What can hang from each mark
q_196: q_333 q_502 q_912 q_934
q_912: q_136
q_333: q_31 q_136
q_136: q_502 q_934
q_31: q_333 q_502 q_912
q_502: q_196
q_934: q_31 q_136 q_196
q_319: q_196

Each row was made from one small tree. The marks that hang from a mark follow it in brackets, in the order of their numbers. Every link used is in the known rows. Write each row's tree.
Known rows
q_319{q_196{q_502 q_912 q_934}}: [ 50.7  33.1   0.4  -3.5 -36.7  16.7   4.8 -27.3  10.5 -13.2  -8.1   8.4
  10.5  15.5  39.6 -20.2 -32.7  42.9 -19.7 -31.0  11.8   5.8   8.1]
q_333{q_31{q_502{q_196{q_934}} q_912}}: [  3.9   2.2 -12.6 -15.5 -10.2   9.2  18.4 -27.8  -5.5  13.2   0.5  20.1
  -7.8  11.9  11.1 -19.1   9.7   4.8 -11.3   8.4  -1.8  11.0   4.1]
q_333{q_31{q_502{q_196} q_912} q_136}: [-35.1   3.5  -4.2 -21.7 -13.4   2.0  26.7 -18.7  -6.5   8.3   5.2  20.4
   8.2 -13.7  -6.4  -4.4   3.8   4.5  -8.9  36.9 -22.4  16.1   2.2]
q_912{q_136{q_934{q_31{q_333 q_502}}}}: [-53.3  -3.0  -9.1  -9.5   2.5   0.7  25.4  60.9  -3.3 -15.2 -12.6  -2.1
 -16.9  23.3   9.2  -1.7  18.4   3.5 -28.6  16.1  14.6   3.9  15.6]
q_136{q_934{q_31{q_333 q_912} q_196{q_502}}}: [ -8.7  25.7 -10.9  -4.4  -1.2  -4.3  22.2  36.2  -3.7  16.2 -25.5  -1.0
  27.7  41.4  15.3 -21.2  19.2  22.9 -17.5  25.9  11.1   5.3  13.5]
q_333{q_31 q_136{q_502 q_934}}: [-58.6 -10.9 -18.3 -23.9 -43.2   2.2  33.6   1.8  -8.4   3.8 -16.3  19.0
 -24.3 -12.5 -35.7  13.6  -0.8 -10.4  -6.5  62.4 -31.2  10.8   8.0]
q_196{q_502 q_934}: [ 18.5  -5.1   1.9 -11.6 -35.7   8.5   7.2 -19.6   5.7 -17.4 -11.5   9.7
  -6.2  11.8  20.5 -18.8 -19.1  29.6 -11.4 -21.9  -5.1  11.5   0.8]
q_136{q_502{q_196}}: [ 20.1  -9.9  -2.8 -18.9 -51.0  -1.6  22.0 -31.6   3.5   8.2   6.4  26.2
  -9.6 -30.0   1.6   2.9 -15.0   5.1 -15.8 -24.1 -37.7   5.7   2.4]
q_136{q_502}: [  6.5 -13.9  -4.8 -18.1 -29.9   1.0  25.7 -22.1   7.2   0.3   3.9  20.5
 -19.5  -1.4   3.4   5.6 -11.1   8.8  -8.1 -20.4 -42.6  10.8   4.6]
q_31{q_912}: [ 12.1 -13.5  -4.7 -14.9 -13.7  -2.7  19.8 -15.8   6.5   5.6   7.1  18.3
   2.1  10.3  27.7 -18.0  -3.3  19.6  -1.1 -30.5  -5.8  16.3   6.0]
q_319{q_196{q_333{q_136} q_502 q_912 q_934{q_31}}}: [ 20.6  29.9  -9.6   1.4 -25.9  29.2  -2.4   0.2  13.3 -14.1 -12.3  -5.3
  25.7   1.1  20.8  -7.9 -31.9  37.1 -10.3  13.4  18.4  10.7   3.7]
q_136{q_502 q_934{q_31{q_333} q_196}}: [-11.6   4.7 -19.8  -7.8  -5.1   1.4  38.3  27.8  -0.7  20.8 -20.3   7.9
 -14.0  25.1 -12.4  13.9  20.5  -1.3 -22.8  20.3 -27.6  -2.5  15.4]
q_934{q_196{q_333{q_31 q_136} q_502 q_912}}: [ -1.9  38.5 -11.8  -8.9 -20.3  21.6  21.0 -18.2   2.8  -3.3 -22.3   0.8
  49.3  -5.5  10.5   7.1 -20.4  35.7 -10.7  33.0 -26.0  19.9   0.1]
q_333{q_136}: [-18.8 -23.8   1.2 -18.4 -26.2   2.8  25.7 -11.9   6.4 -12.0   0.9  16.9
 -11.4 -19.9   0.6   7.1 -16.2  15.1  -7.0  -8.4 -27.0  13.7   3.2]
q_333{q_31{q_502 q_912} q_136}: [-46.8   0.6  -6.2 -21.2   7.5   3.6  30.8  -9.9  -2.9  -0.1   4.2  15.7
  -3.8  13.8  -4.2  -2.8   7.4   9.1  -0.3  41.6 -28.4  20.8   5.0]
q_934{q_31 q_136{q_502} q_196{q_333 q_912}}: [ 16.3  19.0 -17.0   3.4   7.3  18.9  24.5   7.3  21.8  20.0  12.2   4.1
 -16.0  22.7  24.3  15.2   0.0  32.4 -10.7  -7.3 -31.5   5.6  -7.0]
q_912{q_136}: [ -8.4 -18.4   0.9 -15.9 -28.8   2.0  19.7   4.4   2.5 -18.9   0.5  13.3
 -10.7  -5.9  27.7  -5.9 -15.2  18.4 -15.6 -39.9  -7.0  10.4   5.9]
q_196{q_333{q_31 q_136{q_934}} q_502 q_912}: [-34.2  23.9 -18.8 -12.6 -48.4  15.6  11.0   6.9  -0.9 -11.1 -29.4  -0.6
  40.5 -20.7   0.0  -3.7 -19.7  22.9  -8.1  58.4  14.6  22.4   3.5]
q_319{q_196{q_333 q_502 q_934}}: [ 58.1  -1.1 -11.1  -5.7 -38.9  18.2  -8.5 -23.7   5.1 -14.8 -17.1   6.3
  33.6  14.7  17.3  -8.8 -28.0  29.8 -24.6 -33.3  12.6  11.8  11.6]
q_912{q_136{q_502{q_196} q_934{q_31{q_333}}}}: [-34.8   6.3 -13.1 -10.7 -41.2  -2.9  22.0  48.1  -7.4   2.5 -22.1   5.8
 -12.6 -26.0  -6.6  -5.7   5.5  -9.5 -28.4  18.9  10.4  -0.3  14.4]
q_196{q_333{q_31} q_502 q_934}: [ 12.4  -0.2 -20.5 -11.8 -41.9  21.3   1.4 -17.9  -1.1 -12.2 -23.2   2.4
  22.3   5.9   9.1  -9.0 -16.4  20.6 -10.7   9.9   4.9  24.3  -0.3]
q_934{q_31}: [ -3.6 -21.0  -7.4 -14.0 -29.5   6.7  21.9   2.9   9.2   1.9  18.0  10.5
 -20.4   6.8  22.4   3.9  -9.5  16.4  -6.4 -15.2 -17.1   8.6  -5.7]
q_319{q_196}: [ 35.6 -15.3  -5.4 -14.8 -39.7   4.4  16.6 -23.6   4.9  -1.5  10.4  20.7
   4.4   6.8  18.1   7.9 -21.4  20.1 -24.5 -44.7 -12.5   5.2  10.8]
q_196{q_502 q_934{q_31}}: [  3.8  -1.9  -2.8  -8.7 -32.7  13.0   7.4   2.0   7.8 -11.0  -2.1   2.7
 -20.8  20.4  24.3 -16.3 -14.3  28.4  -7.3  -2.6  -2.3   8.3  -6.7]
q_912{q_136{q_502}}: [-12.5  -5.9  -0.9 -16.8 -26.6   0.5  24.5  -0.2   2.2 -13.9  -2.0  15.6
 -25.0  -3.1  11.8  -2.6 -12.2   9.7 -12.8 -24.4 -29.9   9.3   8.1]

Which tree is each row?
[ 11.0   1.8   7.6  -8.0 -15.5  -0.6  19.9  -6.0   9.4  -1.3   4.6  10.2
  -8.9  30.4  22.9   1.5  -8.8  47.4 -26.1 -25.7 -32.2   4.7  -5.8]	q_934{q_136 q_196{q_502}}
[-30.6  14.1 -13.1 -19.4 -20.0   1.0  25.7   2.7  -7.7   1.9  -7.8  14.3
 -11.3   9.6  11.0 -18.3   0.5   3.5  -0.7  16.4 -17.4  19.0   8.4]	q_333{q_31{q_912{q_136{q_502}}}}
[  0.6  15.6 -24.0 -12.4   2.2  10.8  25.8  -3.1  -7.6  14.1 -20.0  10.2
  23.4  22.0   7.7  -4.3   8.8   5.7  -7.6   8.3 -26.3  16.9  14.2]	q_934{q_196{q_333{q_31{q_912{q_136{q_502}}}}}}
[-27.2   6.1 -20.9  -9.1  -6.0  -5.7  25.2  36.5  -0.1  18.3 -16.3   7.2
  -8.2  17.2  -3.2 -15.6  22.0  -3.8  -5.2  31.6   5.4  11.2  16.6]	q_136{q_502 q_934{q_31{q_333 q_912}}}
[  5.8  -9.6 -26.9 -15.3 -20.5  10.8  13.0 -13.8  -1.0  10.5  -4.8  10.7
  33.9   2.6  15.7  -9.0  -1.2  11.6   0.4   1.8   4.6  28.6   4.5]	q_196{q_333{q_31{q_912}}}
[ -9.4   6.6 -16.8  -7.6 -29.7   5.5  -1.5  24.3  -1.3   1.2 -13.7  -0.1
  45.7  16.4   1.1 -13.3 -10.5  21.2 -11.7  39.6  30.1   9.5  12.6]	q_319{q_196{q_333{q_136{q_934{q_31{q_912}}}} q_502}}
[ 22.7  -8.2 -28.1 -14.0 -49.2  20.2  10.6 -32.0  -3.3  10.6 -17.9  17.3
   2.8 -27.5 -12.5   4.1 -10.0  -7.1 -12.4   6.2 -13.8  15.4   3.2]	q_136{q_502{q_196{q_333{q_31} q_934}}}
[ -9.3  -4.8 -12.7 -10.0  22.5   0.3  33.1  13.5   1.1  25.3  10.3  13.1
 -12.1  66.0  16.4  -3.7  30.5  11.6 -12.9  12.9 -16.5  -5.8   8.8]	q_136{q_934{q_31{q_502 q_912} q_196}}
[ 31.4  -9.8  -9.2  -7.7 -30.9  16.4  -3.7 -18.0   7.0 -18.5 -19.3   3.4
  21.8   4.0  18.0 -13.5 -19.9  28.3 -11.2 -25.2   6.7  18.5   3.9]	q_196{q_333 q_502 q_934}
[ -3.4   8.8  -3.4 -10.7 -52.3   1.9  18.5   9.8   0.2  -3.9  -7.3  14.9
   1.2 -34.0  33.4 -16.3 -15.6  15.5 -23.1 -25.5  29.5  -1.1   8.7]	q_502{q_196{q_912{q_136{q_934}}}}
[-20.5  22.5  -2.8  -4.0  47.3   2.7  32.9  38.4  -0.2   3.4  -6.5  -0.5
   2.7  49.1  27.5 -11.3  27.9  17.7 -20.8  -4.0 -11.5   5.7  16.4]	q_934{q_31{q_333 q_502 q_912{q_136}} q_196}
[  9.8 -12.8 -13.0 -15.4 -20.3  -1.4  36.6 -12.3  -0.6  17.3 -10.3  22.9
 -17.6  23.3  -7.4  12.5   7.7   3.0 -18.9  -6.0 -42.9  -4.9  14.1]	q_136{q_502 q_934{q_196}}
[ 14.7   7.1   3.5  -1.5  -3.6  12.5  15.4 -15.4  17.4  -0.6  14.7  15.5
 -39.3   0.1  32.2  -9.7  -4.2  32.3 -22.6 -30.2   2.5   2.0  -5.6]	q_31{q_502{q_196{q_912 q_934{q_136}}}}
[-55.6   0.1 -20.1 -22.3 -24.9  -2.7  31.7   4.4  -9.3  14.7 -17.9  19.3
 -13.5  -1.7 -27.4  -7.7   9.5  -8.3   4.4  67.2 -17.6  15.2  12.0]	q_333{q_31{q_912} q_136{q_502 q_934}}
[ -8.1  14.5 -14.2 -15.0 -30.2   7.5  18.0  -8.1 -11.0   7.9 -17.0  18.6
 -19.1 -11.2   6.3 -29.2  -0.4  -3.0  -7.2  10.2   1.0  10.8   8.1]	q_333{q_31{q_912{q_136{q_502{q_196{q_934}}}}}}
[ -1.2  -1.0 -31.8 -12.5 -34.4   7.7   7.5  19.5 -13.9   4.2 -19.9   8.6
  40.5  16.6  12.4 -13.6  -2.1   4.5 -21.8   7.6  44.5  13.0  23.3]	q_319{q_196{q_333{q_31{q_912{q_136{q_934}}}}}}
[ 22.9 -14.0 -13.4  -5.6   0.0   7.5  22.5 -10.8  12.5  12.3   1.4  13.7
  -8.0  18.5   1.8  20.6   2.1  22.1 -19.9 -27.9 -45.6   8.5   2.3]	q_934{q_136{q_502} q_196{q_333}}
[ 19.3  15.5 -13.9  -2.4 -10.8  22.7  10.3  -4.7  11.1 -16.1 -22.0   5.4
  -7.0  -6.9  27.8 -13.4 -15.6  16.3  -5.4 -28.7   3.9  14.7  11.1]	q_196{q_333 q_912{q_136{q_502}} q_934}
[ 57.6   8.2 -15.6  -4.9 -30.9  18.0   7.9 -25.3  14.0  -1.6   3.6  11.2
  39.9  -5.0  35.6   5.4 -28.5  29.9 -19.8 -46.6  10.1  13.2  12.0]	q_319{q_196{q_333 q_912}}
[-35.6  -6.5  -3.4  -4.3  17.8   2.4  23.6  38.2  12.5  -5.0  13.8   0.0
 -33.8  28.0  12.2   9.8  14.8  23.8 -25.0   2.8 -10.7  12.5  -1.9]	q_934{q_31{q_333 q_502} q_136}
[-17.5  51.8   2.5  -1.5   1.3  11.4  29.0  19.8   9.7  -5.7 -20.2  -6.0
  20.7   1.3  17.8  -0.6  -9.0  39.8 -14.8  27.9 -20.2  10.5   3.5]	q_934{q_31{q_333{q_136}} q_196{q_502 q_912}}
[-15.2   4.8  -5.7 -10.1 -32.0   3.7  22.3  19.0   4.2 -12.2  -9.6   9.7
  -9.2  -5.7  36.3 -14.9 -11.0  19.5 -15.9 -20.0  23.1   4.2  11.1]	q_196{q_912{q_136{q_934}}}
[ 46.3 -28.5 -15.5  -8.6 -40.4  16.4   2.4 -28.3   5.3   0.6 -10.2  14.6
  14.8 -29.6  12.1  -3.7 -15.6   8.4 -16.9 -44.9  10.2  10.8   4.2]	q_502{q_196{q_333 q_934}}
[ -0.4  -2.1  -2.1 -13.0  -6.7   0.6  18.9  -5.2   5.1  16.1  25.8  15.3
  -3.3  12.1  24.4 -12.7   7.4  13.1  -9.6  -4.8 -10.7   4.9  -2.6]	q_934{q_31{q_502{q_196} q_912}}
[ 15.4  14.6 -12.3  -1.1  27.9  10.8  15.1  14.0   3.8   5.6  -3.8   4.2
  -4.4  49.5  17.2 -15.0  15.4  13.4 -20.7  -4.6  14.9   6.9  19.1]	q_319{q_196{q_934{q_31{q_333 q_502 q_912}}}}
[-32.7  26.1 -18.7 -14.8 -18.7  10.7  46.0  -6.9  -2.5  17.4 -20.3  17.5
 -14.2   1.2 -16.4  14.9   3.0   4.8  -9.1  56.1 -42.2   2.5   9.6]	q_333{q_31 q_136{q_502 q_934{q_196{q_912}}}}
[-41.6  -4.1 -18.8 -18.4 -30.4  -2.0  22.7  24.6 -13.3   2.6 -14.5  12.3
  -3.7  12.4  15.5 -22.9   7.4   3.0  -9.0  20.6  25.6  13.2  12.8]	q_333{q_31{q_912{q_136{q_934}}}}
[-14.3  -0.1 -18.3  -6.7 -43.5  14.9  12.6  15.2   8.0   7.9  -5.3   6.1
  19.1 -45.9   7.6   4.0 -13.8   9.8 -10.5  24.0  23.7   5.4   0.0]	q_502{q_196{q_333{q_136{q_934{q_31}}} q_912}}
